Each row was made from one walk, in order. Every step used is in the known rows, and no mark comes twice. Write each row's walk.
Known rows:
B, C, N, F: [-1.931  3.907 -2.397 -1.302 -1.804 -3.732 -2.596  0.985 -5.787 -0.101
  1.619  0.883  1.246  0.388  3.623 -0.439 -0.334  3.058  3.061 -0.984
 -0.863 -3.904  4.988 -2.584  0.877]
N, F, B, C, Q: [-3.819  2.408 -2.613 -1.996 -1.902 -5.194 -5.684  0.397 -4.842 -3.339
  1.840  1.088 -4.144  0.813  1.583  1.683 -1.815  2.136  2.013 -2.134
 -3.613 -2.839  3.514 -3.813 -1.581]
J, N, F, B, C: [-2.545  3.043 -3.839 -2.964 -3.129 -4.026 -3.228  1.862 -3.027 -4.530
  3.584  0.271 -0.080 -1.177  4.202  2.213 -0.785  3.373  3.748 -2.122
  0.570 -3.645  4.438 -1.996 -0.423]
B, C: [-3.160  4.287 -4.177 -0.766 -2.696 -2.811 -1.676  0.214 -3.571 -0.516
 -1.448  0.240  0.045  0.552 -0.410 -2.074 -1.303  0.922  2.827 -2.687
 -4.926 -2.623  4.449 -3.195 -0.032]
N, W: [-1.617  2.441 -2.956  1.192 -3.440 -3.790 -1.465 -1.330 -2.633 -0.541
 -5.219 -0.277  2.636 -0.055 -2.985 -3.345 -0.632  3.178 -0.352 -0.065
 -7.346 -0.072  4.047 -4.026 -0.205]
N, F, B: [-2.237  2.058 -5.284 -2.754 -2.902 -5.648 -5.044  1.438 -4.166 -3.664
  1.000  0.387  0.470  0.795  3.129  2.357  0.101  1.796  2.151 -1.406
  0.294 -0.475  4.309 -2.316  1.162]
B, C, N, J, Q: [-1.925  0.547  0.050 -2.175 -3.632 -0.523  0.545  1.888 -3.079 -0.219
 -2.125 -0.989 -0.955 -2.208 -1.125 -2.384 -2.549  5.660  1.359  1.778
 -7.021 -1.750  5.874 -2.631  0.603]
J, N, F, B: [-0.177  1.527 -4.331 -2.769 -3.500 -5.094 -2.975  2.209 -2.462 -4.182
  2.126  0.218  0.975 -1.459  4.273  1.983  0.206  4.552  2.010 -0.614
  2.717 -0.979  3.533 -1.161  0.141]
J, Q, C, B: [ 1.445  0.305 -3.727 -3.370 -5.413 -2.369 -3.460  2.143 -0.284 -0.462
 -4.815 -0.924 -4.555 -2.098  1.128  0.234 -1.771  4.568  1.997 -1.658
 -5.099  2.255 -0.801 -2.480  2.204]
J, Q, C, N, F, B: [-0.238 -3.448 -1.122 -3.333 -4.691 -3.384 -4.716  2.212 -3.524 -5.181
 -1.883 -2.191 -4.108 -1.698  5.332  3.245 -1.020  7.059  1.255  1.240
  1.518  1.383  0.605 -1.623  1.755]
J, Q, C, N: [ 1.133 -2.830 -0.770 -0.744 -5.076 -1.722 -1.090  1.280 -2.176 -1.590
 -5.561 -2.673 -3.439 -2.302  2.013 -1.151 -1.356  7.040  0.257  1.228
 -1.336  2.118 -0.314 -1.809  1.256]
J, Q, C, B, F: [ 0.990 -0.334 -3.626 -3.140 -6.099 -3.336 -2.125  2.669  1.440 -0.814
 -5.722  1.107 -3.532 -1.880  1.400  0.291 -1.649  3.957  1.077 -1.999
 -3.329  2.728 -0.628  0.768  4.077]
Q, C: [-0.551  0.152 -3.254 -0.996 -5.169 -3.072 -2.949  0.767 -2.670 -2.170
 -4.664 -0.271 -1.637 -0.574  0.282 -2.165 -1.705  3.341  1.141 -0.739
  0.471  2.156  0.773 -2.337 -0.358]
B, C, Q, J, N: [ 0.031  2.138 -1.903 -0.799 -1.583 -1.442  0.934  1.325 -3.622  0.695
  1.542  0.721 -3.776 -3.234 -2.635 -7.179 -0.786  5.163 -0.692  0.701
 -5.212 -4.295  2.588 -3.165 -3.325]
N, J, Q: [ 0.379 -1.105 -2.275 -2.989 -4.183 -1.863  0.379  1.966 -1.217 -0.053
 -4.009  0.477 -0.477 -1.943 -2.556 -2.495 -1.723  5.288  0.326  2.293
 -6.081  1.929  5.453 -3.170  1.246]
B, F: [-1.346  2.038 -4.291 -0.049 -3.324 -5.090 -0.005  1.235 -1.056 -0.333
 -3.378  2.248  2.248  0.159 -0.021 -2.194 -0.303  1.205  0.376 -1.562
 -0.792  0.817  3.562  0.887  2.677]
Q, C, B, F: [-0.438  3.071 -4.500 -2.225 -5.766 -4.501 -3.077  1.977  0.351 -0.736
 -3.632  2.049 -1.218 -0.963  1.554 -0.801 -1.899  1.485  1.383 -2.946
 -0.082  2.246 -0.105  1.691  2.573]
J, N, C, B: [ 2.042  4.537 -2.323 -0.357 -3.739 -3.317 -2.062  1.423 -0.910  2.140
 -0.995  0.075  1.276 -4.005  0.403 -2.604 -0.777  4.751  0.685 -1.336
 -5.528 -0.506  2.036 -2.002  1.575]
J, N, F, B, C, Q: [-1.779  2.000 -1.745 -1.802 -2.419 -4.587 -3.516  1.250 -3.151 -3.806
  3.245  1.076 -3.660 -1.325  2.921  1.574 -1.408  4.825  2.067 -1.017
 -0.884 -3.252  2.758 -2.716 -2.358]
N, C, B, F: [-0.684  4.698 -2.755 -0.221 -3.709 -4.902 -2.664  1.302 -1.026  2.263
 -3.233  2.214  1.710 -1.788 -0.542 -2.278 -0.818  1.414  0.241 -2.062
 -6.511  0.619  2.706  0.122  4.811]
Q, J, N, F, B, C: [-1.750  2.614 -4.291 -4.528 -2.315 -2.550 -2.293  2.593 -4.971 -3.346
  5.860  0.325 -0.232 -2.515  2.118 -1.702  0.508  4.052  1.943 -0.155
 -0.850 -5.496  4.862 -2.415 -0.735]
N, J, Q, C, B, F: [ 0.894 -0.708 -1.989 -4.856 -7.197 -2.446 -1.542  3.409  1.948 -0.848
 -5.059  2.367 -2.695 -2.958 -0.789 -0.935 -3.358  5.233  0.437  0.387
 -3.315  3.935  1.632  0.521  3.153]
R, F, B, C, Q: [-4.451  3.095 -3.248  1.466 -4.150 -4.001 -3.846  2.519 -3.440 -3.991
 -0.541 -2.151 -2.943 -0.151  0.700 -0.208 -2.688  1.517  0.396 -1.062
 -6.802 -2.582  1.867 -2.744 -2.401]
J, Q, C, B, F, N: [ 2.812 -1.142 -2.548 -1.942 -6.047 -3.681 -0.226  4.096  0.769 -0.619
 -2.434  2.201 -1.869 -3.577  2.258  0.424 -1.050  5.942  0.912 -1.603
  0.032  3.546 -2.996  1.229  4.667]
R, F, N, J, Q, C, B: [ 3.409 -0.926 -2.025 -2.554 -8.305 -1.335 -0.768  6.666 -0.275 -0.688
 -1.773 -0.173 -0.022 -4.940  0.822 -0.821 -3.003  7.525  0.437  2.711
 -2.206  3.908 -1.508 -1.898  1.645]

Which walk is each row?
[-1.606 -0.186 -2.054 -2.436 -4.485 -4.640 -5.805  1.650 -4.666 -5.135
 -0.040 -1.302 -2.172 -0.681  5.500  2.285 -1.094  4.975  1.489  0.116
  4.767  0.693  0.874 -0.465  0.402] -> Q, C, N, F, B
[ 1.620  1.308 -1.201  3.850 -4.589 -3.368 -0.214  3.500 -4.308  0.949
 -1.237 -0.797  5.178 -3.228  0.440 -3.507 -0.366  4.727 -0.969  2.157
 -2.755  1.067  0.426 -3.335  2.144] -> R, F, N, C
[ 2.569 -4.358  0.053 -2.520 -6.535 -1.001  0.612  3.363 -1.803 -1.958
 -2.843  0.892 -1.328 -4.056 -1.043 -2.137 -2.708  8.485  0.104  3.138
  0.900  4.622  0.320 -2.820  0.459] -> F, N, J, Q, C
[ 0.472  1.233 -4.717 -4.059 -2.580 -3.743 -1.819  2.777 -4.160 -2.890
  4.554  0.332  0.493 -2.761  2.185 -2.069  1.343  5.075  0.182  1.314
  1.447 -2.455  4.063 -1.441 -0.111] -> Q, J, N, F, B
[-5.127  4.281 -5.149  0.358 -4.676 -3.496 -3.582  3.147 -3.636 -4.496
 -0.536 -3.028  0.682  0.231  2.055  0.420 -1.642  0.202  2.106 -1.902
 -5.513 -2.827  3.019 -1.977 -0.068] -> R, F, B, C
[ 1.464  4.115 -2.021 -0.047 -4.090 -4.299 -0.707  1.868  0.850  1.886
 -1.811  2.067  2.229 -3.942  0.911 -2.633 -0.670  4.073  0.020 -1.438
 -4.143 -0.010  1.999  1.205  3.788] -> J, N, C, B, F
[ 1.962 -0.871  1.359  2.304 -2.350 -3.793  1.368  1.691 -4.821  2.756
  0.151  3.423  0.341 -4.643 -3.976 -8.063 -0.029  6.164 -4.481  3.008
 -3.207  0.436  0.486 -1.417  1.672] -> B, F, N, C, Q, J
[ 1.165  1.512 -2.708  0.755 -5.517 -3.103  1.387  5.243 -2.900 -0.488
  0.402  0.744  5.410 -2.735 -0.467 -3.513 -1.647  4.738 -0.578  3.142
  0.004  1.903  2.742 -1.736  0.128] -> R, F, N, J
[ 2.478  4.156 -2.913 -1.846 -3.121 -1.831 -1.068  2.102 -2.827  3.118
  1.159 -0.268  0.863 -5.138 -1.445 -6.587  0.395  5.310 -0.959  0.695
 -7.240 -2.153  2.643 -2.378  1.357] -> Q, J, N, C, B
[ 2.167  0.818 -2.336 -2.879 -5.078 -3.684  1.529  4.537  0.821  1.284
 -0.235  3.797  1.538 -3.916 -0.489 -1.009 -1.413  5.692  0.490  0.544
 -3.396  2.753  2.345  1.064  4.473] -> C, B, F, N, J, Q
[ 2.039 -3.419 -0.719 -2.382 -4.527 -2.592 -2.424  1.866 -3.341 -1.412
 -3.295 -0.520 -2.523 -1.583  4.197  0.694 -0.555  7.805  1.227  2.014
  1.397  1.571  0.517 -2.530  2.009] -> J, Q, C, N, F
[ 0.756  1.932 -1.564  0.207 -6.423 -4.555 -1.381  1.502 -0.304 -1.168
 -3.363  2.803  1.719 -2.723 -0.337 -1.650 -1.473  5.051 -0.318 -1.309
 -1.627  2.575 -2.331  0.217  2.234] -> Q, C, B, F, N, W
[-0.942  5.361 -5.774 -1.577 -3.452 -5.652 -1.670  1.836 -0.057  1.182
 -1.988  2.602  1.361 -0.220  0.795 -1.044 -0.563  0.260  1.486 -3.532
 -3.427  0.350  2.788  1.859  3.563] -> C, B, F
[-4.000  0.428 -0.684 -2.882 -3.864 -1.437 -1.728  2.141 -3.297 -3.995
 -0.859 -2.211 -2.388 -2.034  0.073  0.286 -2.759  5.524  1.227  0.941
 -6.936 -1.874  5.985 -1.432  0.398] -> F, B, C, N, J, Q
[ 1.542  0.341 -0.737  1.044 -2.846 -2.243  1.238 -0.242 -2.439  0.804
 -2.081  0.510 -1.091 -3.590 -5.025 -8.340 -0.216  7.475 -3.965  3.349
 -7.525 -1.808  2.184 -4.136 -3.420] -> C, Q, J, N, W
[ 2.230 -1.855 -1.341 -1.523 -4.312 -2.152  1.921  3.223 -2.211 -0.166
 -1.001  1.595  1.374 -3.656 -1.741 -2.521 -1.295  7.265  0.073  2.664
 -2.503  2.628  3.177 -2.798  1.457] -> F, N, J, Q
[ 1.413  1.719 -1.909 -2.722 -6.678 -3.766 -0.631  4.364 -0.126 -0.876
  0.022  4.228  1.099 -3.565  0.255 -1.789 -2.989  4.867  0.437  0.008
  2.991  3.976 -0.134  1.943  2.141] -> Q, C, B, F, N, J
[ 0.355  0.770 -1.831 -0.558 -4.580 -4.342  2.340  3.337 -1.641 -0.270
  0.130  4.278  4.453 -2.361 -1.122 -3.363 -1.337  4.447 -0.637  1.426
  2.453  2.673  3.607  1.429  2.224] -> B, F, N, J
[ 0.126  4.421 -3.043  1.112 -4.132 -5.581  0.023  1.494 -0.758  0.799
 -1.416  3.308  4.383 -2.205 -0.857 -2.123 -0.212  3.677 -0.242 -1.831
 -4.696  0.559  0.953  0.214  3.257] -> C, B, F, N, W
[ 2.591  1.168 -4.046 -3.393 -2.264 -2.880  0.262  2.448 -3.818  0.525
  3.185  2.168  2.094 -2.789  1.087 -4.423  1.676  5.495  0.295  1.876
  1.419 -2.282  4.448 -2.333  0.117] -> Q, J, N, F
[ 1.375  1.915 -4.137  2.428 -4.295 -4.176  0.637  4.398 -3.287 -0.432
 -0.146 -0.299  4.628 -1.904  1.797 -2.215 -0.063  3.693  0.291  0.573
  0.491  0.920  0.387 -1.673  0.937] -> R, F, N
[ 0.827  0.109 -2.579 -2.874 -1.952 -4.294 -2.347  2.204 -4.065 -2.332
  4.063  1.125 -3.432 -3.042  0.911 -2.596  0.444  6.486 -1.451  2.254
 -0.188 -2.298  2.301 -2.020 -2.187] -> C, Q, J, N, F, B
[ 1.629 -2.438 -0.824 -1.314 -4.796 -3.183  3.406  3.672 -0.331 -0.186
 -1.635  3.329  2.185 -3.371 -1.568 -2.158 -1.282  6.455 -0.677  2.230
 -0.413  3.094  3.314  0.389  3.424] -> B, F, N, J, Q
[ 0.903  0.569 -0.295  2.634 -3.670 -4.522  0.702  1.762 -2.984  0.883
 -1.481  2.603  4.258 -2.902 -0.485 -3.303 -0.117  4.497 -1.138  0.259
 -0.624  1.637  1.431 -0.361  4.112] -> B, F, N, C
[ 1.784  1.766 -4.433 -1.607 -2.721 -2.026  1.462  2.065 -2.917  0.513
  0.823 -0.198  1.205 -3.562 -0.948 -6.574  0.873  4.836 -0.629  1.197
 -1.491 -1.821  3.540 -1.456 -0.590] -> Q, J, N
[ 0.582 -1.105 -0.541 -1.763 -3.904 -1.751  0.769  2.217 -2.025  0.245
 -3.305 -0.777 -0.272 -2.542 -0.765 -2.569 -1.393  6.632 -0.292  3.163
 -4.751  1.073  4.995 -1.885  1.087] -> C, N, J, Q
[ 0.886  3.978 -3.002 -2.178 -4.461 -5.045  0.609  4.094 -0.570  1.210
  1.722  4.713  3.611 -2.886 -0.407 -2.191 -1.595  3.445  0.550 -0.575
 -0.082  2.119  2.900  2.080  3.013] -> C, B, F, N, J
[ 1.289 -0.156 -2.375 -5.177 -6.639 -1.369 -2.948  2.663  0.144 -0.933
 -4.438  0.353 -3.791 -3.212 -1.094 -1.057 -3.464  5.775  1.273  0.689
 -5.067  3.406  1.662 -2.523  1.019] -> N, J, Q, C, B
[ 2.426  0.494 -2.363 -0.367 -2.114 -2.513  1.273  1.502 -2.780  1.205
  0.270  0.826 -2.675 -3.498 -2.215 -7.174  0.056  6.201 -2.415  2.328
 -2.802 -1.377  1.685 -2.116 -2.952] -> C, Q, J, N
[ 1.712  4.205 -2.129  0.730 -3.281 -4.183 -2.569  1.993 -3.983  2.776
  0.534  1.157  2.309 -3.443  0.121 -2.543 -0.252  3.876  0.485 -1.586
 -4.734  0.628  0.586 -2.763  2.855] -> F, N, C, B
[-3.031  4.178 -2.658  0.383 -2.432 -2.811 -1.091  0.511 -4.852 -0.481
 -0.840 -1.003  0.273 -0.212  1.433 -2.334 -0.950  2.009  2.141 -1.805
 -3.858 -3.116  4.227 -1.585  0.025] -> B, C, N
